What can hang from each mark
q113: q618
q618: q9 q113 q376
q9: q510 q618 q944
q423: q376
q558: q423
q376: q209 q618
q944: q113
q257: q558

Each row was made from one small tree. Brackets hold a mark, then the marks that hang from it, in the order of their numbers. Every link used is in the known rows. Write each row's tree.
Known rows
[q257 [q558 [q423 q376]]]: [ 1.33  1.01 -0.59 -0.09 -2.02 -0.66  3.04 -0.98  0.05  0.24  1.03  0.90
  1.42  0.27 -1.64 -0.47 -0.98  2.03  1.03 -0.65  0.24]
[q618 [q9 q510] q113 [q376 q209]]: [ 1.89  2.07  0.33 -1.74  0.06 -0.67  0.67 -0.23  1.00 -1.27  1.11  4.69
  2.72  0.67 -0.23  0.06 -1.49  3.65  0.65 -1.21  2.48]
[q558 [q423 [q376 q209]]]: [ 1.48  0.80 -0.24  0.56 -2.44 -0.55  1.06 -0.58 -0.04 -0.37  1.16  0.56
  1.56  0.23 -0.53  0.04 -1.37  2.05  0.11 -0.71  0.80]
[q9 q510 [q618 q113] q944]: [ 1.17 -0.82 -0.86 -1.20 -1.64 -0.19 -0.55 -0.26 -1.09 -0.37  1.08  2.16
  1.87  2.46  4.08 -1.34 -0.90  1.80  0.48 -1.03  3.11]
[q423 [q376 q209 [q618 [q9 q510 q944] q113]]]: [ 2.31  1.00 -0.28  0.29 -3.04 -1.11  0.97 -0.04  0.24 -0.74  1.22  3.96
  1.89  1.90 -0.77  0.81 -0.98  2.82 -0.46 -0.66  2.03]
[q376 [q618 q9]]: [ 1.66  1.19 -0.03 -1.00 -2.49 -0.80  1.74 -0.77  0.51  0.08  0.63  3.88
  1.39  2.32 -3.83  0.66 -0.12  0.60 -0.38 -0.60  1.35]
[q113 [q618 q9]]: [ 2.60 -0.43  0.20 -0.60 -1.77 -0.71  1.82 -0.54  0.52  0.10  0.49  4.94
  1.56  1.37 -3.44  0.02  0.27  0.61 -0.40 -0.40  0.33]
[q618 [q9 q510 q944] q113 [q376 q209]]: [ 2.19  1.14  0.36 -1.67 -0.45 -0.44  0.03 -0.41  0.55 -1.62  1.21  4.51
  2.48  1.92  0.27  0.01 -1.31  3.96  0.39 -1.17  2.55]
[q113 [q618 [q9 q510 q944] [q376 q209]]]: [ 2.43 -0.39  0.49 -0.24 -1.52 -0.65  1.10 -0.51  0.52 -0.91  0.90  5.68
  1.78  1.73 -1.90  0.35 -0.10  2.06 -0.30 -0.76  0.87]
[q113 [q618 [q9 q510] [q376 q209]]]: [ 2.24  0.18  0.41 -0.34 -1.20 -0.77  1.54 -0.40  0.85 -0.70  0.83  5.71
  1.96  0.78 -2.30  0.38 -0.22  1.92 -0.15 -0.77  0.75]
[q376 q209 [q618 q113]]: [ 1.45  2.33 -0.86 -0.74 -2.22 -0.25  1.23 -0.50  0.59 -1.76  1.20  3.84
  2.25  1.80 -1.02  1.26 -1.05  2.34 -0.56 -0.62 -0.54]
[q944 [q113 [q618 [q9 q510] q376]]]: [ 2.67 -0.71  0.15 -0.75 -0.84 -0.70  1.14  0.31  0.34 -0.27  1.05  5.66
  1.97  2.46 -2.79 -0.42 -0.83  1.50  0.00 -0.82  1.80]
[q423 q376]: [ 1.90  0.69 -0.87  0.69 -1.85 -1.04  1.54  0.17 -0.25  0.50  0.69  2.52
  2.00 -0.14 -0.44 -0.42 -0.84  2.79 -0.28 -0.32  1.24]
[q944 [q113 q618]]: [ 2.49 -0.81 -0.49 -0.51 -1.26 -0.35  1.28  0.25  0.01 -0.23  0.99  4.64
  1.98  2.34 -2.22 -0.51 -0.80  1.19 -0.35 -0.49  0.43]
[q423 [q376 [q618 q9]]]: [ 2.42  0.87 -0.22  0.36 -2.90 -1.43  1.69  0.05  0.17  0.35  0.77  3.95
  1.55  1.43 -3.04  0.43 -0.48  1.91 -0.31 -0.46  1.96]
[q618 q9]: [ 1.21  0.58  0.15 -1.41 -1.15 -0.67  1.61 -0.96  0.19  0.70  0.33  2.23
  1.66  1.04 -2.43 -0.26 -0.13  1.27 -0.33 -0.63  1.76]
[q376 q209 [q618 [q9 q510 q944] q113]]: [ 1.52  1.51 -0.12 -1.22 -2.67 -0.40  0.70 -0.86  0.64 -1.53  1.28  4.03
  1.87  2.97 -0.74  1.20 -0.82  1.93 -0.58 -0.87  1.54]
[q944 [q113 [q618 q9 [q376 q209]]]]: [ 2.53 -0.51  0.26 -0.69 -0.96 -0.62  1.20  0.12  0.34 -0.71  1.04  5.19
  2.07  2.69 -3.41  0.08 -0.70  2.00 -0.27 -0.78  0.82]
[q257 [q558 q423]]: [ 0.86  1.18 -0.68 -0.79 -1.60 -0.24  3.03 -1.31  0.08  0.14  0.94  0.62
  1.45  0.36 -1.51 -0.50 -0.93  1.56  0.99 -0.67 -0.20]

Write each row's tree
[ 0.94  0.65  0.53 -0.86 -0.86 -0.59  0.57 -0.98  0.23 -0.78  0.94  3.02
  1.99  1.58 -0.20  0.19 -0.71  3.43 -0.16 -1.14  2.67]
[q618 [q9 q510 q944] [q376 q209]]
[ 2.04  1.11 -0.12 -2.16 -0.75 -0.52  0.92 -0.30  0.70  0.05  0.80  3.87
  2.20  0.96  0.12 -0.79 -1.09  1.53  0.36 -0.79  3.02]
[q618 [q9 q510] q113]
[ 1.25  1.39 -0.51  0.03 -2.53 -0.67  3.07 -1.09  0.20 -0.23  1.20  1.21
  1.37  0.67 -1.95  0.14 -0.97  2.07  0.78 -0.72 -0.07]
[q257 [q558 [q423 [q376 q209 q618]]]]
[ 0.62 -1.22 -0.42 -0.58 -1.21 -0.30 -0.71 -0.16 -1.21 -0.84  1.35  2.19
  1.95  3.41  3.04 -0.75 -1.12  2.92  0.25 -1.40  3.41]
[q9 q510 [q618 [q376 q209]] [q944 q113]]
[ 0.71  1.07 -0.74 -1.06 -0.32 -0.53  0.21  0.14 -0.21 -0.83  1.14  2.95
  2.54  0.54  3.34 -0.65 -1.49  2.85  0.94 -1.33  2.52]
[q9 q510 [q618 q113 [q376 q209]]]
[ 2.35 -0.52  0.15 -0.68 -0.91 -0.66  1.12  0.18  0.40 -0.57  1.13  5.27
  2.07  2.45 -2.35 -0.09 -0.91  1.88 -0.14 -0.88  1.44]
[q944 [q113 [q618 [q9 q510] [q376 q209]]]]
[ 1.28  2.11 -0.16 -1.25 -2.35 -0.56  1.12 -0.68  0.95 -1.33  1.21  4.11
  2.02  2.10 -1.11  1.21 -0.95  1.73 -0.43 -0.91  1.43]
[q376 q209 [q618 [q9 q510] q113]]
[ 1.09 -0.17 -0.62 -0.91 -1.11 -0.21 -0.72 -0.15 -0.88 -1.28  1.30  2.72
  2.22  2.34  3.87 -0.72 -1.18  3.25  0.62 -1.28  2.70]
[q9 q510 [q618 q113 [q376 q209]] q944]
[ 2.24  1.54 -0.30  0.23 -2.78 -1.24  1.27  0.11  0.50 -0.58  1.17  4.08
  2.01  1.33 -1.09  0.82 -1.03  2.74 -0.36 -0.68  2.00]
[q423 [q376 q209 [q618 [q9 q510] q113]]]
[ 2.75 -0.43  0.53 -0.28 -1.62 -0.59  1.20 -0.65  0.44 -1.02  0.77  5.46
  1.76  1.95 -3.39  0.56  0.10  2.22 -0.42 -0.63 -0.02]
[q113 [q618 [q9 q944] [q376 q209]]]
[ 1.67 -1.19 -0.46 -0.17 -1.57 -0.10  0.01 -0.19 -0.35 -0.73  1.41  4.20
  1.95  2.78  1.92 -0.65 -1.05  2.32 -0.40 -0.81  2.08]
[q9 q510 [q944 [q113 [q618 [q376 q209]]]]]
[ 2.10 -0.51 -0.52 -1.13 -1.14 -0.27 -0.37 -0.09 -1.16 -1.08  0.90  2.91
  2.02  2.99  0.48 -0.70 -0.64  3.07  0.69 -0.96  1.37]
[q9 [q618 q113 q376] q944]
[ 2.31  2.05  0.39 -1.85 -0.02 -0.64  0.91 -0.31  0.80 -1.47  0.94  4.49
  2.65  1.02 -2.27  0.43 -1.16  3.85  0.46 -1.04  1.20]
[q618 q9 q113 [q376 q209]]
[ 2.63  0.21  0.05 -2.11 -1.33 -0.29  0.44 -0.59  0.06 -0.47  0.75  3.51
  1.93  2.62 -1.44 -0.52 -0.61  2.04  0.03 -0.62  1.87]
[q618 [q9 q944] q113]
[ 1.66  1.44 -0.26 -0.53 -2.47 -0.75  2.96 -1.01  0.42 -0.36  1.24  1.68
  1.45  1.05 -2.45  0.20 -1.05  1.99  1.01 -0.80  0.42]
[q257 [q558 [q423 [q376 q209 [q618 q9 q113]]]]]
[ 1.54 -0.48 -0.64 -1.06 -1.04 -0.30 -0.66  0.05 -0.91 -0.78  1.16  3.18
  2.07  2.42  3.39 -1.21 -1.07  2.76  0.89 -1.19  3.06]
[q9 q510 [q618 q113 q376] q944]
[ 2.38  0.67  0.11  0.29 -3.07 -0.91  1.18 -0.48  0.25  0.01  1.10  2.00
  1.08  1.30 -2.82  0.22 -0.97  0.94  0.34 -0.72  1.64]
[q558 [q423 [q376 [q618 q9]]]]
[ 0.88  0.73  0.04 -0.74 -2.90 -0.48  0.85 -1.03  0.35 -1.04  1.22  3.23
  1.56  3.36 -1.42  1.28 -0.57  1.59 -0.95 -0.93  1.84]
[q376 q209 [q618 [q9 q510 [q944 q113]]]]
[ 2.52 -1.04  0.23 -0.47 -2.09 -0.53  1.25 -0.63  0.30  0.02  0.72  5.11
  1.45  1.92 -1.63 -0.27  0.15  0.60 -0.44 -0.49  1.30]
[q113 [q618 [q9 q510 q944]]]
[ 1.07  1.24 -0.62 -0.04 -2.06 -0.58  3.03 -1.11  0.06 -0.06  1.11  0.51
  1.51  0.13 -1.27 -0.20 -1.07  2.37  0.83 -0.69  0.00]
[q257 [q558 [q423 [q376 q209]]]]
[ 2.87 -0.78  0.18 -0.78 -0.89 -0.70  1.23  0.20  0.32 -0.35  0.97  5.46
  1.94  2.68 -3.89 -0.27 -0.68  1.63 -0.05 -0.73  1.17]
[q944 [q113 [q618 q9 q376]]]
[ 2.54  1.05 -0.17  0.26 -3.11 -1.09  1.07 -0.09  0.20 -0.87  1.13  3.82
  1.88  2.13 -1.85  0.96 -0.81  2.94 -0.52 -0.59  1.48]
[q423 [q376 q209 [q618 [q9 q944] q113]]]
[ 1.19  0.18  0.62 -1.03 -0.76 -0.58  0.32 -0.66  0.16 -0.84  1.10  3.42
  2.02  2.41 -0.60  0.17 -0.95  3.46 -0.13 -1.23  3.07]
[q618 [q9 q510 [q944 q113]] [q376 q209]]
[ 1.75  0.89 -0.65 -1.30 -0.39 -0.57  0.59  0.23 -0.46 -0.69  0.74  3.12
  2.34  1.17 -0.16 -0.63 -0.92  2.71  1.01 -1.00  1.11]
[q9 [q618 q113 q376]]
[ 2.44 -0.33 -0.35 -0.33 -0.88 -0.38  1.14  0.31  0.14 -0.87  1.14  5.15
  2.19  2.12 -2.44 -0.08 -0.97  2.26 -0.24 -0.68  0.05]
[q944 [q113 [q618 [q376 q209]]]]
[ 2.90 -0.69  0.45 -0.38 -1.45 -0.72  1.15 -0.39  0.50 -0.40  0.79  6.10
  1.66  1.74 -2.35 -0.09 -0.01  1.61 -0.05 -0.66  1.28]
[q113 [q618 [q9 q510 q944] q376]]
